Known rows, with every step that occurs:
kirub -> dobit -> fisaset -> sunet -> lises: |   6 |  -7 |   7 |  -8 |  -9 | -11 |   2 |   2 |  -7 |  -1 |   1 |  -3 |   8 |  -3 |  16 |  -7 |   3 | -13 |  -9 |   4 |   0 |  -8 |   8 |
dobit -> fisaset: |   9 | -11 |  10 |  -4 |  -2 | -10 |   8 |   2 |   6 |   2 |  -6 |  10 |   7 |  -5 |   0 | -15 |   7 | -13 | -12 |  -1 |   6 |  -8 |  -1 |
befate -> kirub -> dobit -> vipu -> fisaset -> sunet: |  12 |   5 |  12 |  -3 |  -5 | -12 |   7 |   2 |  -4 |   1 |  -2 |   7 |  10 |  -9 |   4 |  15 |   6 |   1 |   1 |  -1 |  -2 |  -9 |  10 |
sunet -> lises -> kirub: |   7 |   6 |   5 |  -6 |  -5 | -15 |   9 |  -1 |  -5 |  -2 |  -3 |  17 |  10 |  -7 |  12 |  -7 |   4 | -12 |   1 |  10 |   8 |  -9 |   7 |
dobit -> fisaset -> sunet: |   2 |  -9 |   1 |  -5 |  -6 |  -8 |   8 |   2 |   4 |   3 |  -4 |   9 |   7 |  -6 |  -3 | -11 |   1 | -18 |  -6 |  -1 |   0 |  -9 |   4 |
kirub -> dobit -> lises -> fisaset -> sunet: |  -6 |  -7 | -10 |  -4 |  -6 | -14 |   9 |   1 |  -5 |   2 |  -3 |   6 |   7 |   5 |  -1 |   0 |   7 | -12 |   1 |   8 |   7 | -12 |   0 |
befate -> kirub -> dobit -> fisaset: |  16 | -11 |  11 |  -3 |  -3 | -15 |   6 |   1 |  -1 |   0 |  -5 |  11 |   8 |  -2 |   3 |  -2 |   7 |   2 |  -6 |  -3 |   7 |  -7 |   9 |
lises -> vipu -> kirub: |   8 |  -3 |   7 |  -6 |   1 | -13 |  13 |   0 |  18 |   6 |  -1 |  16 |  12 |   0 |  -3 |  -4 |  11 |  -5 |  -6 |   5 |   8 | -11 |  -1 |
fisaset -> sunet -> lises -> befate -> kirub: |   6 |  -2 |  -4 |  -5 |  -9 | -12 |   9 |  -3 |  -1 |   3 |  -2 |  35 |   7 |  -8 |   1 |  -4 |  -2 |  -2 |   4 |   3 |   4 | -10 |  11 |
vipu -> kirub -> dobit -> lises -> befate: |  11 | -13 |  -2 |   1 |  -6 | -10 |   9 |  -2 |   2 |   4 |  -7 |   6 |  13 |   6 |  -1 |  -3 |  16 |   0 |  -8 |   3 |   6 | -13 |  -3 |
fisaset -> sunet -> lises -> kirub -> dobit: |   4 |   9 |   1 |  -8 | -10 | -16 |   6 |  -2 | -12 |  -4 |   0 |   4 |  10 |  -3 |  13 |   2 |   0 | -12 |   6 |  11 |   1 | -10 |  14 |
fisaset -> sunet -> lises -> befate -> kirub -> dobit: |   9 |  -1 |   0 |  -6 | -10 | -15 |   6 |  -3 |  -8 |   1 |  -2 |  24 |   8 |  -2 |   5 |   2 |   1 |   3 |   5 |   4 |   4 | -10 |  13 |
sunet -> lises -> kirub -> dobit: |  11 |   7 |   9 |  -6 |  -6 | -19 |   7 |  -2 | -10 |  -5 |  -3 |   5 |  10 |  -1 |  16 |  -2 |   6 |  -7 |   1 |  11 |   7 |  -9 |  10 |
kirub -> dobit -> lises -> fisaset: |   0 |  -9 |  -2 |  -2 |  -2 | -17 |   9 |   1 |  -3 |   1 |  -5 |   6 |   7 |   7 |   2 |  -4 |  13 |  -7 |  -5 |   8 |  13 | -11 |  -4 |
vipu -> fisaset -> sunet -> lises -> kirub: |   2 |   5 |   4 |  -6 | -15 | -12 |   6 |  -1 |  -1 |  -2 |   0 |  17 |  10 | -15 |  13 |   4 |   1 | -14 |   0 |  10 |  -1 |  -9 |   7 |
fisaset -> sunet -> lises -> befate: |   3 |  -1 |  -1 |  -7 | -10 | -10 |   8 |  -2 |  -1 |   4 |  -3 |  22 |   7 |  -5 |   3 | -11 |   0 | -12 |   0 |   6 |   2 | -11 |   4 |
vipu -> fisaset: |   7 |  -4 |  15 |  -3 |  -8 | -12 |   7 |   1 |  11 |   4 |  -4 |  19 |   9 | -10 |   1 |  -3 |  11 | -10 |  -7 |   6 |   4 |  -9 |  -2 |
vipu -> kirub -> dobit -> fisaset: |  18 | -13 |  13 |  -4 |   0 |  -9 |   6 |   2 |   3 |   2 |  -4 |  -7 |  12 |   4 |   3 |  -4 |  14 |  -2 | -13 |  -4 |   4 |  -9 |   2 |
lises -> fisaset -> sunet: |  -4 |  -1 |  -4 |  -6 |   1 | -12 |  12 |   1 |   4 |   5 |  -4 |  18 |   5 |   0 |  -9 |  -5 |   3 | -13 |   5 |   4 |   7 | -11 |   2 |
dobit -> lises -> vipu: |  -2 |  -5 |  -3 |  -3 |  -7 | -16 |  12 |   1 |  12 |   3 |  -2 |  20 |  10 |  -4 |   2 |  -9 |   7 | -16 | -10 |  12 |  10 | -11 |  -6 |
lises -> befate: |   9 |  -5 |   5 |  -3 |  -3 | -13 |  11 |  -2 |   7 |   5 |  -9 |  23 |   6 |  -1 |  -8 | -14 |   7 |  -7 |  -1 |   3 |   7 | -11 |  -2 |
befate -> kirub -> dobit -> lises -> sunet: |   8 | -12 |   0 |   1 | -10 | -15 |   4 |  -3 | -17 |   2 |   0 |  17 |  10 |  -3 |   4 |  -6 |  10 |  -4 |  -2 |   0 |   5 | -11 |   8 |
befate -> kirub -> dobit -> vipu: |  16 |   6 |  14 |  -3 |   5 | -15 |  10 |   1 |  -7 |   1 |  -5 |   7 |   9 |  -1 |   3 |   3 |   9 |   2 |   1 |  -2 |   7 |  -9 |  10 |

Rows:
|  16 |  -5 |   7 |  -2 |  -4 | -18 |  10 |  -3 |  -1 |   2 |  -8 |  24 |   7 |   2 |  -6 |  -1 |   7 |   8 |   4 |   1 |   8 | -10 |   8 | => lises -> befate -> kirub -> dobit
|  14 |   3 |  12 |  -3 |   9 |  -6 |  13 |   2 |   3 |   6 |  -5 |   1 |  12 |  -1 |  -1 |  -4 |  14 |  -7 |  -6 |  -5 |   5 | -12 |   1 | => dobit -> vipu -> kirub
|   4 | -11 |   2 |   0 | -11 | -14 |   3 |  -2 | -15 |   3 |  -1 |   4 |   9 |   0 |   5 | -13 |  12 | -14 |  -6 |   4 |   2 | -11 |   2 | => kirub -> dobit -> lises -> sunet
|   9 |   6 |  15 |  -5 |  -6 | -10 |   6 |   3 |  -3 |   2 |  -3 |  -6 |   9 |  -6 |   6 |   7 |   8 |  -9 |  -3 |   2 |  -4 | -10 |   4 | => kirub -> dobit -> vipu -> fisaset -> sunet
|   5 |  -6 |  -2 |  -3 |  -8 | -21 |  10 |   0 |   5 |   0 |   0 |  21 |  11 |  -1 |   4 |   4 |   7 |  -1 |  -4 |  10 |  12 | -10 |   3 | => befate -> kirub -> dobit -> lises -> vipu
|  -2 |   4 |   0 | -10 |  -8 | -15 |   9 |   1 |   7 |   2 |   4 |  20 |   9 |  -7 |   9 |  -6 |  -1 | -16 |  -3 |  13 |   5 | -10 |   4 | => fisaset -> sunet -> lises -> vipu
|  14 |  -2 |  11 |  -6 |  -7 | -16 |   4 |   1 | -11 |  -5 |  -4 |  -5 |   9 |  -2 |  20 |  -6 |   4 |  -6 |  -9 |   6 |   5 |  -6 |   7 | => sunet -> lises -> kirub -> dobit -> fisaset
|   0 |  -9 |   4 |  -1 | -14 | -15 |   9 |   2 |  17 |   3 |  -1 |  20 |  10 | -11 |   6 |  -2 |  10 | -12 | -15 |  13 |   7 | -10 | -10 | => dobit -> lises -> vipu -> fisaset
|   2 |   1 |   0 | -10 |  -4 | -10 |  10 |   0 |  10 |   5 |   5 |  15 |  12 |  -5 |   7 |  -2 |   4 | -10 |  -5 |   9 |   4 | -11 |   4 | => fisaset -> sunet -> lises -> vipu -> kirub
|   4 |  -7 |   7 |  -2 | -15 | -18 |   6 |   2 |  11 |   1 |   0 |   8 |  11 |  -5 |  10 |   4 |  12 |  -6 | -14 |  15 |   6 | -10 |  -7 | => kirub -> dobit -> lises -> vipu -> fisaset
|  15 |  14 |  14 |  -6 |   1 | -17 |   8 |   2 | -16 |  -5 |  -4 |  -9 |  10 |  -1 |  19 |   0 |   6 |  -6 |  -1 |   6 |   6 |  -8 |   8 | => sunet -> lises -> kirub -> dobit -> vipu
| -10 |  -8 | -14 |  -3 |  -5 | -11 |  11 |   0 |   1 |   4 |  -3 |  17 |   7 |  -1 |  -5 |  -6 |   5 | -18 |   0 |   7 |   8 | -12 |  -2 | => dobit -> lises -> fisaset -> sunet
|  13 | -11 |   0 |  -3 |  -9 | -12 |   7 |  -1 |  -1 |   2 |  -7 |  14 |   6 |   0 |  -5 |  -1 |  -1 |   4 |  -1 |  -4 |   1 |  -9 |  10 | => lises -> befate -> kirub -> dobit -> fisaset -> sunet
|   3 |  -2 |   6 |  -7 |   3 | -15 |   9 |   2 |  -1 |   2 |  -1 |  18 |   6 |   0 |   7 | -11 |   8 |  -6 |  -4 |   9 |  14 |  -8 |  -1 | => sunet -> lises -> fisaset
|  13 |  -9 |  13 |  -5 |  -3 | -14 |   5 |   2 |   0 |   0 |  -6 |  -2 |   8 |   1 |   4 |  -9 |   9 |  -8 | -10 |   1 |   5 |  -8 |   2 | => kirub -> dobit -> fisaset
|  12 |  -2 |   9 |  -4 |  -2 | -18 |   8 |  -2 |  -1 |   1 |  -4 |  21 |   9 |  -1 |  -1 |   2 |   9 |   1 |   4 |   2 |   8 | -10 |  11 | => befate -> kirub -> dobit
|   6 |  -8 |  -1 |  -1 |  -8 | -16 |   7 |  -2 |  -4 |   0 |  -3 |  20 |  10 |  -2 |   3 |   2 |  11 |  -4 |  -2 |   4 |  10 | -11 |   7 | => befate -> kirub -> dobit -> lises
|  13 |   7 |  17 |  -5 |   4 | -14 |   9 |   3 |  -6 |   1 |  -6 |  -6 |   9 |   2 |   4 |  -4 |  11 |  -7 |  -3 |   1 |   5 | -10 |   3 | => kirub -> dobit -> vipu
|   7 |  -2 |  14 |  -5 |  -8 | -16 |  10 |   2 |  19 |   4 |  -1 |  21 |   9 |  -9 |   2 |  -2 |   8 |  -7 |  -9 |  11 |   6 |  -9 |  -6 | => lises -> vipu -> fisaset
|  12 |   0 |  12 |  -9 |  -2 | -16 |   8 |   1 |   6 |   2 |   3 |   4 |  14 |   3 |  15 |  -1 |  12 |   1 |  -9 |  10 |   9 | -10 |   3 | => sunet -> lises -> vipu -> kirub -> dobit
|  10 |   5 |   7 |  -4 |  -4 | -19 |   9 |  -2 |  -5 |  -3 |  -7 |   5 |  10 |   2 |   3 |  -1 |   7 |  -7 |   4 |   7 |   6 | -10 |   9 | => lises -> kirub -> dobit
|  23 |   1 |  18 |   0 |  -3 | -15 |   8 |   1 |  -1 |   2 |  -8 |  11 |   8 |  -4 |   1 |   8 |   9 |  14 |  -4 |  -2 |   3 |  -9 |   2 | => lises -> befate -> kirub -> dobit -> vipu -> fisaset
|  16 |  -9 |  14 |  -8 |  -2 | -14 |   6 |   4 |   6 |   1 |   2 |  -6 |  13 |   2 |  18 |  -4 |  10 |   3 | -18 |   5 |   7 |  -8 |   0 | => sunet -> lises -> vipu -> kirub -> dobit -> fisaset
|   7 | -10 |   1 |  -1 |  -5 | -10 |   8 |  -1 |   1 |   3 |  -3 |   2 |  14 |   3 |   4 |   0 |  18 |  -8 |  -8 |   3 |   7 | -13 |   0 | => vipu -> kirub -> dobit -> lises
|   9 |  -8 |   4 |  -7 |  -9 | -12 |   3 |   1 |  -8 |  -2 |   2 |  10 |   9 |  -6 |  14 |   1 |   1 |  -4 |  -5 |   0 |   3 |  -7 |  15 | => befate -> kirub -> dobit -> fisaset -> sunet -> lises
|   9 |  -9 |   2 |  -5 |  -7 | -12 |   6 |   0 |  -3 |   0 |  -3 |  10 |   8 |  -3 |   0 |   2 |   1 |  -3 |  -1 |  -3 |   1 |  -9 |  13 | => befate -> kirub -> dobit -> fisaset -> sunet
|   1 |  -2 |   8 |  -7 | -14 |  -9 |   4 |   1 |   4 |   2 |   2 |  19 |   9 | -15 |  12 |  -1 |   5 | -15 |  -6 |   9 |  -1 |  -9 |   3 | => vipu -> fisaset -> sunet -> lises
|  21 |   4 |  13 |  -4 |   1 | -16 |   9 |   0 | -12 |   0 |  -5 |  10 |   8 |   0 |  11 |  -1 |   6 |  10 |  -2 |   0 |   8 |  -9 |   8 | => sunet -> lises -> befate -> kirub -> dobit -> vipu
|   6 |  -8 |   4 |  -6 |  -7 | -11 |   5 |   2 |  -2 |   1 |  -3 |  -2 |   8 |  -1 |   2 |  -5 |   3 | -13 |  -5 |   0 |  -1 |  -9 |   7 | => kirub -> dobit -> fisaset -> sunet
|  -2 | -10 | -11 |  -3 |  -2 |  -9 |  10 |   0 |  -1 |   4 |  -2 |   1 |  12 |   8 |  -2 |   4 |  13 |  -7 |  -2 |   4 |   6 | -13 |   1 | => vipu -> kirub -> dobit -> lises -> fisaset -> sunet
|  20 | -13 |   8 |  -1 |  -5 | -15 |   7 |  -1 |   0 |   1 |  -9 |  15 |   7 |   1 |  -3 |  -5 |   5 |  10 |  -5 |  -4 |   6 |  -8 |   6 | => lises -> befate -> kirub -> dobit -> fisaset
|   9 |   7 |  17 |  -7 |  -8 | -11 |   3 |   4 |  -8 |   0 |   1 |  -7 |  10 |  -9 |  20 |   6 |   7 |  -8 |  -7 |   6 |  -3 |  -8 |   5 | => kirub -> dobit -> vipu -> fisaset -> sunet -> lises
|  19 |   3 |  21 |  -2 |  -1 | -14 |   8 |   3 |  -2 |   1 |  -4 |   7 |  10 |  -7 |   6 |  10 |  11 |   6 |  -4 |  -1 |   4 |  -8 |   6 | => befate -> kirub -> dobit -> vipu -> fisaset
